Each row was made from one small tree. The marks that hang from a mark follow it in brackets, in the order of their numbers. Every link used is in the known rows. Write each row's tree.
Known rows
j_443{j_97{j_350 j_630 j_943} j_782{j_307}}: [ 2.019 -0.860  0.103 -2.421 -0.055  1.172 -2.219 -2.578 -0.319 -0.264
 -0.175  0.002  0.675  1.908 -1.968  0.419  0.821  2.123  0.800  0.418
  1.194  0.151  3.160]
j_443{j_97{j_307 j_350 j_630 j_943}}: [ 3.804 -0.418  0.172 -1.536  0.572  0.347 -1.887 -1.823 -3.021 -0.941
  0.103 -0.742  0.416  2.104 -2.439 -0.142 -0.670  2.598  0.159 -1.070
 -0.422  0.495  0.947]
j_943{j_97{j_307 j_350 j_630{j_782}}}: [ 3.273  1.826 -0.303 -0.338  1.489  0.056  0.628  0.481 -1.188 -1.217
  0.743 -0.380  0.463  4.311 -2.003 -0.162 -1.264 -0.598  1.020 -2.489
  0.095  2.445 -2.011]
j_97{j_943}: [-1.630 -1.378  0.285 -0.326  0.688 -1.060  0.991 -0.244  0.286  0.487
 -1.113  0.422 -0.070 -1.153  3.281  0.346 -0.296 -1.155 -1.777  0.849
 -2.256 -0.276  0.919]
j_377{j_782}: [-3.449  0.008  0.511  1.691  0.841 -0.635  3.097  0.714  0.165  1.652
 -1.739  1.053 -0.826 -1.563  3.840  0.147  0.012 -2.561 -2.935  3.718
 -1.374  0.714 -0.536]
j_377{j_97{j_443} j_782{j_307 j_943}}: [-1.977  0.214  0.909  2.213 -1.242 -0.922  2.176  1.445 -0.077 -0.877
 -0.959  1.528 -0.152 -4.298 -0.842  0.440  0.517 -1.182 -0.788  3.139
 -0.022 -0.547 -1.406]
j_443{j_97{j_350}}: [-1.777 -0.909 -0.722  0.502  0.776 -0.254  0.350 -0.089  1.785  0.324
 -0.420 -0.506 -0.575  0.436  0.015 -0.477 -0.367 -0.654 -1.019  0.674
 -0.782  0.631  1.314]
j_97{j_307 j_443{j_782}}: [ 1.632 -1.195 -0.480 -0.892 -0.214 -0.253 -0.890  0.616  0.071  0.313
  0.180 -0.832 -0.329 -0.510  3.262  0.000 -0.047  0.621 -1.181 -0.653
  0.395  0.004  2.694]
j_782{j_630{j_97{j_350}} j_943}: [-3.809  0.336 -0.090  0.722  0.007  0.135  0.734 -0.780  2.365  0.512
  0.345  0.314  0.131 -0.498 -1.992 -0.263  0.567 -1.966  0.782 -0.171
 -0.555 -1.645 -2.128]
j_97{j_307 j_350 j_630{j_782}}: [ 3.360  1.448  0.346  0.799  0.954  0.540  1.639  0.454 -0.778 -1.051
  1.090 -1.411  0.556  4.144 -1.135 -0.538  0.740 -0.372  0.029 -3.191
 -0.992  2.395 -2.952]
j_782{j_307 j_630{j_97{j_350 j_443}} j_943}: [-3.048  0.352  0.085  0.629 -1.182  0.936 -0.497  0.526  2.155  0.168
  0.654 -0.408  0.061 -2.266 -1.693  0.091  1.034 -0.082  1.953  0.926
  0.411 -1.907 -1.384]
j_630{j_97{j_307 j_443} j_782}: [ 1.581 -0.615 -0.287  0.133  1.055 -0.332  1.307  5.179 -0.749 -2.098
  0.704 -1.318 -0.692 -1.833  1.809 -0.485 -0.995  0.036 -0.185 -1.868
 -2.904  0.782  1.501]
j_943{j_97{j_350 j_443 j_630}}: [-1.621  0.604  0.132 -0.690  1.007 -1.114 -0.683 -0.662 -0.987 -0.220
  0.592 -0.817  0.152 -0.734 -0.360  0.552 -3.029 -1.743 -0.127  1.123
  0.146 -0.410 -1.002]
j_443{j_97{j_350} j_782{j_307 j_630 j_943}}: [-1.496 -0.614 -0.810 -0.700 -0.904  1.952 -2.077 -2.861  4.361  0.745
 -0.101  0.853 -0.175  3.085 -2.330 -0.149  2.351  0.578  2.228  0.579
  3.225 -0.303  1.936]
j_443{j_782{j_307 j_630}}: [-3.905  0.060 -0.688  0.290 -0.240  1.678  1.121 -0.699  2.574  2.790
 -0.740  0.836 -0.224  2.417  3.385  0.240  3.133 -0.452  0.301  0.690
  1.159  1.169  1.669]
j_630{j_97{j_307 j_350 j_443 j_943}}: [ 4.379 -0.903  0.420 -1.286 -0.275 -0.780 -1.799  1.450 -2.276 -1.459
  0.570 -1.455  0.083 -3.581  0.592 -0.076 -1.898  2.364 -0.197 -0.711
 -1.187 -1.435  1.164]
j_943{j_97{j_350}}: [-1.819  0.449 -0.570  0.308  1.021 -1.186  0.924 -0.336  1.579  0.918
 -0.623  0.396 -0.066  0.274  1.143  0.197 -1.844 -2.553 -0.626  0.388
 -0.201  0.551 -0.656]
j_782{j_630{j_97{j_307 j_350}} j_943}: [-0.486  0.741 -0.288  0.714 -0.407  0.549 -0.017 -0.560  0.743  0.491
  0.607  0.186  0.361  0.851 -2.857 -0.581  1.073  0.591  1.150 -1.864
  0.031 -0.915 -1.939]
j_782{j_307 j_630 j_943}: [-5.944  0.442 -0.262  1.409 -0.525  1.098  1.717 -0.999  2.875  1.720
 -0.745  1.322  0.193  1.128  0.189  0.095  3.127 -0.941  1.025  0.870
  0.094 -0.084 -1.609]
j_782{j_307 j_630 j_943{j_97}}: [-5.706  0.779 -0.840  0.279  0.103  0.485  0.745 -0.973  2.802  1.517
 -1.178  2.498  0.233  1.345 -0.189  0.570  1.263 -1.422  1.863  1.168
  0.886 -0.028 -0.583]
j_377{j_782{j_307 j_630{j_97{j_443}}}}: [-4.993  0.482  0.156  1.163 -0.098  1.236  1.536  3.218 -0.556  1.415
 -1.092  0.611 -1.252 -3.731  3.552  0.227  0.610 -0.250  0.015  4.538
 -0.637 -0.252  0.662]

Write each row's tree
[-1.851 -1.377 -0.757 -1.932  1.021 -1.250 -1.438  0.354  1.184 -0.025
 -0.387  0.491 -0.720 -1.692  3.176  0.673 -2.725 -2.095 -0.942  1.398
  0.810 -0.656  3.568]	j_943{j_97{j_443{j_782}}}
[ 1.364 -0.806 -0.059 -0.804  0.559 -0.636  0.615  1.874 -2.532 -0.204
 -0.738  0.234  0.303 -1.763  0.953 -0.111 -0.231  1.565 -1.068 -0.860
 -3.116 -0.261  1.876]	j_630{j_97{j_307 j_943}}
[ 4.012 -0.160  0.984 -1.157 -0.335 -0.342 -2.166 -1.040 -3.271 -1.051
  0.966 -1.843  0.614 -0.376  0.163  0.229 -1.229  1.647 -0.257 -0.793
 -0.089 -0.807 -1.198]	j_97{j_307 j_350 j_443 j_630 j_943}
[ 0.828 -1.393 -0.729 -2.147 -0.529  1.916 -2.848 -2.241  2.144  0.649
 -0.550  0.557 -0.498  2.636  1.029  0.170  1.178  2.037  1.987  0.916
  3.060  0.181  3.669]	j_443{j_97{j_350 j_943} j_782{j_307 j_630}}
[ 1.838 -0.615  0.740 -1.284  0.340 -0.498 -1.380 -0.193 -3.673 -0.859
  0.209 -0.872  0.454 -0.684  1.447  0.315 -0.858  1.513 -0.736 -0.145
 -1.580 -0.693  0.503]	j_97{j_307 j_443 j_630 j_943}
[ 3.908 -0.366  0.176 -0.271 -0.389 -0.427 -0.486 -1.034 -1.079  0.285
 -0.145 -0.678  0.299  0.428  1.419 -0.112 -0.010  1.499 -0.756 -1.314
 -0.481  0.133 -0.468]	j_97{j_307 j_350 j_943}
[-4.046 -1.592 -1.317 -1.102  1.018  0.944 -0.864 -0.675  2.612  1.333
 -0.759  0.986 -1.154  2.539  2.325 -0.206  0.566 -0.449 -0.045  1.035
  1.074  0.738  4.659]	j_443{j_97 j_782{j_630}}
[ 0.475  0.708  0.339  1.039  0.150 -1.011  1.376  1.271 -3.799 -1.052
  0.514 -0.401  0.383 -0.592 -1.509 -0.011 -0.587  0.908 -1.242 -1.790
 -1.649  1.327 -0.501]	j_377{j_97{j_307 j_443 j_630}}
[ 2.302 -0.835 -0.353  0.002 -0.663 -1.209 -0.054  1.361 -1.090 -0.797
  0.294 -0.099 -0.259 -1.070  0.735 -0.101 -0.346  1.118 -1.419 -1.818
  0.222  0.919  2.655]	j_377{j_97{j_307 j_443{j_782}}}
[-0.331  0.968  0.651  2.815 -0.175 -1.378  3.094  0.302 -0.364  0.263
 -0.960  0.755 -0.344 -1.629  0.489 -0.243 -0.538 -2.022 -2.264  2.218
 -0.147  1.392 -2.361]	j_377{j_97{j_350} j_782}
[ 3.168  1.621  1.248  1.838 -0.511 -0.630  0.871  0.591 -4.167 -0.922
  0.575 -0.536  0.019 -1.334 -1.798 -0.026 -1.231  0.768 -1.320  1.083
  0.714  1.047 -2.850]	j_377{j_97{j_307 j_350 j_443 j_630} j_782}
[-0.051  0.583 -0.129  0.221  0.430 -0.875  0.328 -0.272 -0.489  0.377
 -1.614  2.260 -0.191 -0.375 -0.190  0.229 -1.058 -0.862 -0.639  2.400
  0.703 -0.313 -0.654]	j_377{j_782{j_943{j_97{j_307}}}}
[ 3.642  0.501  0.724 -0.651  0.085  0.016 -0.646 -1.926 -2.978  0.108
  0.420 -0.875  0.954  1.796 -0.698  0.035  0.035  1.563 -0.586 -1.529
 -0.749  0.236 -1.741]	j_97{j_307 j_350 j_630 j_943}
[ 3.402  0.391  0.010  0.561  0.290 -0.131  1.087  1.815  1.243 -2.047
  1.021 -0.539  0.433  0.701 -3.494 -0.758  0.393 -0.701  0.850 -3.191
 -1.404  0.063 -1.880]	j_630{j_97{j_307 j_350} j_782{j_943}}
[-2.672  1.127  0.417  3.185 -0.345 -0.437  4.790  2.020 -0.781  1.181
 -1.943  2.024 -0.356 -1.686  1.193  0.162  1.538 -0.722 -2.020  2.690
 -1.285  2.199 -0.599]	j_377{j_97 j_782{j_307}}
[ 1.624  0.185 -0.435 -0.762 -0.637  1.016 -1.470 -1.659  1.749  0.614
  0.893  0.208  0.301  1.579 -2.717 -0.455  1.160  0.678  1.324 -2.232
  1.860 -1.164 -0.126]	j_443{j_782{j_630{j_97{j_307 j_350}} j_943}}
[-0.578 -0.598  0.166  0.177 -1.309 -0.501 -1.815 -2.168  2.714 -1.026
  1.203  0.271  0.026 -0.755 -2.053 -0.008 -0.343 -1.405  1.223 -0.535
  2.832 -1.301 -1.040]	j_377{j_97{j_350 j_443{j_782{j_630 j_943}}}}
[ 2.286  1.852  0.405  1.891 -0.061 -0.541  2.033 -0.530 -2.624 -0.305
  0.718 -0.326  1.003  1.973 -3.635 -0.340  0.741  0.853 -1.036 -2.989
 -1.003  2.295 -2.381]	j_377{j_97{j_307 j_350 j_630}}
[-2.580  0.545 -0.822  0.701  0.625  0.680  1.875  1.916 -0.909  1.546
 -0.409  0.416 -0.311  0.789  1.419 -0.479  1.065  0.887 -0.246 -1.111
 -1.895  0.977  0.884]	j_782{j_630{j_97{j_307}}}
[-2.740  0.658 -0.488 -0.248 -0.776  0.368 -1.920 -1.254  2.605  0.301
  0.145  0.572  0.008 -0.032 -0.656  0.577 -0.416 -0.776  2.729  1.546
  2.733 -1.333 -1.664]	j_782{j_307 j_630 j_943{j_97{j_350 j_443}}}
[-1.362 -1.013  0.113 -0.856 -0.855  0.358 -2.768 -2.807  3.760  0.056
  1.116 -0.487 -0.208 -0.086  0.590  0.107 -0.103 -1.970  1.193  0.524
  2.888 -2.327 -0.897]	j_97{j_350 j_443{j_782{j_630 j_943}}}
[ 2.922  0.014  1.159 -0.794  0.000  0.662 -0.506  0.814 -0.565 -2.359
  0.920 -1.682  0.343  0.258  0.525  0.437 -0.187 -0.413  1.248  0.017
 -0.432  0.277 -1.739]	j_97{j_350 j_443 j_630{j_782{j_307}} j_943}
[ 3.602 -0.888 -0.038 -1.434 -0.946 -0.262 -2.486 -0.277  0.589 -1.250
  1.377 -1.163  0.440 -2.079 -2.519 -0.177 -0.630  1.162  0.203 -1.774
  0.814 -2.415  0.785]	j_630{j_97{j_307 j_350 j_443{j_782{j_943}}}}
[ 2.599 -0.569  0.085 -1.222 -0.532  0.231 -2.435  0.824 -1.903 -0.497
  0.806 -1.177 -0.511 -2.130  1.577 -0.240 -1.306  2.235  1.229 -0.396
  0.131 -1.293  0.756]	j_782{j_630{j_97{j_307 j_350 j_443 j_943}}}
